What can hang from each mark:
Q970: Q90
Q467: Q550 Q568 Q956
Q90: Q550 Q970
Q536: Q568
Q550: Q467 Q536
Q956: Q90 Q467 Q536

Every row comes from one small tree of marks. The marks that hang from a mark follow it in brackets, in the order of their numbers. Every link used is in the known rows. Which tree was each row made from?
Known rows:
Q90(Q550(Q536) Q970): 0.962, 0.397, -2.469, 0.847, 3.111, 2.149, 0.000, -1.165, 2.203, -2.152, -3.262, 0.722, -0.280, 0.401, 1.031, 1.385, 1.258, 0.164
Q970(Q90(Q550(Q467(Q956)))): -0.773, 2.551, -1.755, 1.843, 2.039, 0.377, 1.101, 0.147, -0.905, -0.919, -2.238, 0.949, 1.872, -0.671, 0.180, -1.132, 1.396, -0.790
Q956(Q90(Q550(Q467) Q970) Q536): -6.888, 2.617, -4.483, 1.345, 2.549, 0.891, -0.657, -0.306, 1.063, -1.025, -1.298, -0.242, 0.333, -0.619, 0.715, 4.417, 1.117, 0.102
Q550(Q467(Q568) Q536): -0.607, -3.249, -0.015, -0.960, -0.850, 0.246, -0.341, -2.399, 0.927, 0.161, -0.248, 0.357, 0.160, -0.443, 0.068, 3.232, -0.376, 0.063
Q550(Q536): -0.319, -2.246, -0.068, -0.535, 0.253, 0.685, -0.452, -1.471, 0.725, -0.945, -1.159, 0.176, 0.149, 0.611, 0.209, 0.066, 0.405, 0.400
Q467(Q550 Q568): 6.216, -2.419, -1.266, -1.909, -1.012, -1.079, 0.678, -3.191, 0.812, 2.836, 0.664, -0.271, -0.876, -1.124, 0.160, 1.575, -0.491, -0.176
Q550(Q467): -3.125, -0.651, 0.187, 0.039, -0.359, 0.229, -0.218, 0.027, -0.531, 0.393, 0.221, 1.015, 0.604, -0.845, -0.728, 2.688, -0.467, -0.323
Q956(Q467 Q536(Q568)): 1.169, 1.698, -5.258, -0.062, 0.368, -2.156, -0.615, -0.054, 1.139, -0.656, -0.605, -1.096, 1.980, -2.506, 1.559, 3.773, -1.043, 0.720
Q550(Q467 Q536(Q568)): -2.260, -2.515, 0.479, -0.845, 1.394, 0.228, -0.791, -1.433, 0.612, -0.676, 0.037, 0.834, 0.927, -1.333, 0.020, 3.118, -0.158, 0.509
Q550(Q467(Q568 Q956)): -1.018, -0.675, -1.527, 0.095, -0.617, -0.508, 0.295, 0.671, -0.644, 0.783, 0.449, -0.338, 0.500, -2.037, -0.479, 0.896, -1.109, -0.665
Q536(Q568): 1.446, 0.486, 0.341, -0.391, 1.822, -0.850, -0.034, -0.098, 0.653, -0.128, 1.124, -0.315, 0.161, -1.418, 0.714, 0.426, -0.085, 0.552
Q90(Q550): 2.579, 1.574, -0.919, 0.396, -0.045, 0.874, 0.529, 0.223, 1.041, -0.654, -1.561, 1.709, 0.623, -1.071, 1.289, 0.943, 0.781, -0.184
Q970(Q90(Q550)): 1.992, 2.805, -0.833, 1.445, 1.982, 0.361, 1.070, -1.117, 0.154, -0.913, -2.128, 0.614, 1.221, 0.503, 0.901, -1.447, 1.924, -0.319
Q467(Q568 Q956(Q536)): 0.996, 0.687, -4.239, 0.550, -0.373, -1.695, 0.413, 0.451, 0.903, 0.424, -0.367, -2.186, 0.407, -2.056, 1.132, -1.063, -1.389, -0.023
Q90(Q550(Q467) Q970): -1.182, 1.453, -2.448, 1.266, 2.609, 1.749, 0.242, -0.033, 1.156, -1.097, -2.237, 1.390, 0.078, -0.737, 0.217, 3.383, 0.599, -0.391
Q956(Q90(Q550) Q467 Q536(Q568)): -1.110, 3.632, -5.451, 0.234, 0.652, -1.106, -0.729, 0.374, 0.773, -1.431, -0.571, -0.212, 2.003, -2.563, 2.140, 4.703, 0.983, 0.498
Q956(Q90(Q550)): -2.351, 1.751, -0.303, 0.213, 0.364, 1.026, -0.078, 0.285, -0.442, -0.691, -0.001, 0.831, 0.016, -0.214, 0.631, 1.034, 2.053, -0.240
Q467(Q550 Q956): 1.469, -1.647, -3.166, -0.925, 0.465, -0.218, 0.540, 0.109, -1.410, 1.662, -0.428, -0.098, 0.489, -1.902, -0.963, -2.013, -0.600, -0.652
Q90(Q550(Q536)): 2.205, -0.259, -0.915, 0.072, 0.150, 1.566, 0.113, -1.054, 1.594, -1.323, -2.502, 1.835, 0.780, -0.544, 1.604, 1.007, 1.112, 0.177

Write each row's tree:
6.087, -4.209, -1.286, -2.350, -0.668, -0.532, 0.310, -4.427, 1.256, 2.141, -0.206, -0.219, -0.782, -0.537, 0.328, 1.463, -0.201, 0.191 : Q467(Q550(Q536) Q568)
-4.026, 2.869, -5.802, 0.526, 3.039, -1.225, -1.074, 0.007, 0.405, -1.465, -0.041, -2.514, 0.655, -1.074, 0.600, 4.239, 0.575, 0.693 : Q956(Q90(Q970) Q467 Q536(Q568))
-7.368, 0.406, -2.045, 0.693, 1.808, 0.710, -0.337, 1.841, -1.929, -0.454, 0.324, -0.454, 0.227, -0.917, -1.648, 0.810, 0.213, -0.778 : Q550(Q467(Q956(Q90(Q970))))
1.344, -0.884, -1.997, 0.022, -0.293, 1.015, 0.375, -0.328, 1.032, -0.882, -2.073, 1.574, 1.158, -2.160, 1.064, 1.679, 0.258, -0.378 : Q90(Q550(Q467(Q568 Q956) Q536))
-5.309, 1.490, -2.497, 0.957, 2.570, 0.750, -0.109, 2.140, -1.722, -0.843, 0.083, -1.716, -0.470, -0.056, -1.069, -2.304, 0.912, -0.529 : Q467(Q956(Q90(Q970)))
0.156, -0.936, -5.277, -1.037, -0.130, -1.667, 0.324, -1.305, -0.337, 2.368, 0.627, -2.091, -0.204, -2.236, 0.258, -0.085, -0.387, -0.273 : Q467(Q550 Q568 Q956(Q90 Q536))
-0.165, 2.202, -0.851, 1.498, 1.830, 0.546, 0.967, -1.039, -0.252, -0.724, -2.031, 1.261, 1.539, -0.031, 0.384, 0.302, 1.610, -0.541 : Q970(Q90(Q550(Q467)))
3.380, 0.072, -0.806, -0.331, 1.440, 0.941, 0.063, -1.233, 1.941, -1.416, -1.656, 1.660, 0.937, -1.502, 1.974, 1.271, 1.021, 0.498 : Q90(Q550(Q536(Q568)))
-0.356, 0.843, -0.843, 1.136, 1.959, 0.909, 0.618, -1.897, 0.160, -1.353, -2.764, 1.383, 1.776, 0.318, 0.514, 0.306, 1.850, -0.298 : Q970(Q90(Q550(Q467 Q536)))
0.810, -0.076, -6.254, -1.217, -1.505, -1.995, -0.499, -2.248, -0.004, 1.530, 0.237, -1.726, 0.618, -1.478, 0.649, 4.862, 0.079, 0.043 : Q956(Q90 Q467(Q550 Q568) Q536)
-0.364, -0.042, -2.012, 0.594, 4.117, 1.750, -0.184, -1.225, 2.155, -1.859, -2.333, 1.340, 0.287, -1.197, 0.790, 3.741, 0.760, 0.267 : Q90(Q550(Q467 Q536(Q568)) Q970)
-1.502, -0.270, -2.457, 0.806, 2.910, 2.427, -0.159, -1.206, 1.650, -1.772, -3.047, 1.569, 0.216, -0.310, 0.399, 3.664, 0.861, -0.055 : Q90(Q550(Q467 Q536) Q970)
-0.449, 1.260, -1.970, 0.765, 0.098, 1.121, 0.433, 1.430, -0.195, -0.578, -1.598, 2.144, 1.633, -2.447, 0.496, 1.303, 0.053, -0.734 : Q90(Q550(Q467(Q956)))
1.133, 2.303, -1.787, 1.453, 1.643, -0.046, 1.303, -0.595, -0.293, -0.540, -1.846, 0.433, 1.539, -0.794, 0.542, -0.778, 1.182, -0.793 : Q970(Q90(Q550(Q467(Q568 Q956))))
1.602, 0.700, -0.882, 0.914, 1.497, 0.594, 0.900, -2.518, 0.675, -1.000, -2.348, 0.939, 1.289, 0.108, 0.928, 0.793, 1.697, -0.235 : Q970(Q90(Q550(Q467(Q568) Q536)))
-1.359, 1.533, -5.057, -0.122, -1.542, -1.861, -0.641, -0.775, 0.272, -0.182, 0.241, -2.146, 0.687, -0.875, 1.017, 4.205, 0.190, 0.226 : Q956(Q90 Q467(Q568) Q536)
-3.192, 2.302, -4.724, -0.033, 0.751, -1.850, -1.062, 0.260, -0.062, -0.808, 0.658, -1.577, 1.469, -1.723, 1.046, 3.950, 0.416, 0.667 : Q956(Q90 Q467 Q536(Q568))
1.746, 1.418, -0.698, 1.141, 2.229, 0.810, 0.729, -1.903, 0.569, -1.610, -2.859, 0.693, 1.315, 0.861, 1.030, -1.345, 2.210, -0.060 : Q970(Q90(Q550(Q536)))
-2.271, 0.031, -3.459, 1.223, 3.236, 2.350, 0.004, 0.184, 0.974, -2.021, -3.351, 1.085, 0.616, -1.056, 0.078, 1.792, 0.631, -0.420 : Q90(Q550(Q467(Q956) Q536) Q970)
-8.088, 0.469, -3.004, 0.690, 0.331, -0.278, -0.519, 1.386, -1.461, 0.068, 0.123, -0.482, 1.233, -1.737, -0.704, 1.430, -0.391, -0.464 : Q550(Q467(Q956(Q90 Q536)))
-3.698, 2.470, -3.147, 1.269, 2.681, 1.238, 0.202, 2.265, -1.072, -1.390, -0.902, -0.745, -0.001, -0.680, -0.231, -1.696, 1.449, -0.658 : Q467(Q956(Q90(Q550 Q970)))
2.131, 0.653, -2.006, 0.509, 4.394, 1.704, 0.005, -1.241, 2.562, -2.219, -2.563, 0.462, -0.112, -0.546, 1.472, 1.780, 1.208, 0.500 : Q90(Q550(Q536(Q568)) Q970)
4.667, -2.201, -3.220, -1.849, -0.096, -0.667, -0.313, -1.840, -0.193, 0.262, -0.801, 0.425, 1.178, -1.655, -0.024, 3.007, -0.156, 0.149 : Q956(Q467(Q550(Q536(Q568))))
-0.746, 2.175, -4.380, 0.682, -0.133, -0.761, 0.399, 0.661, 0.616, -0.148, -0.343, -1.668, 0.444, -2.078, 1.645, -0.328, 0.286, -0.240 : Q467(Q568 Q956(Q90(Q550) Q536))
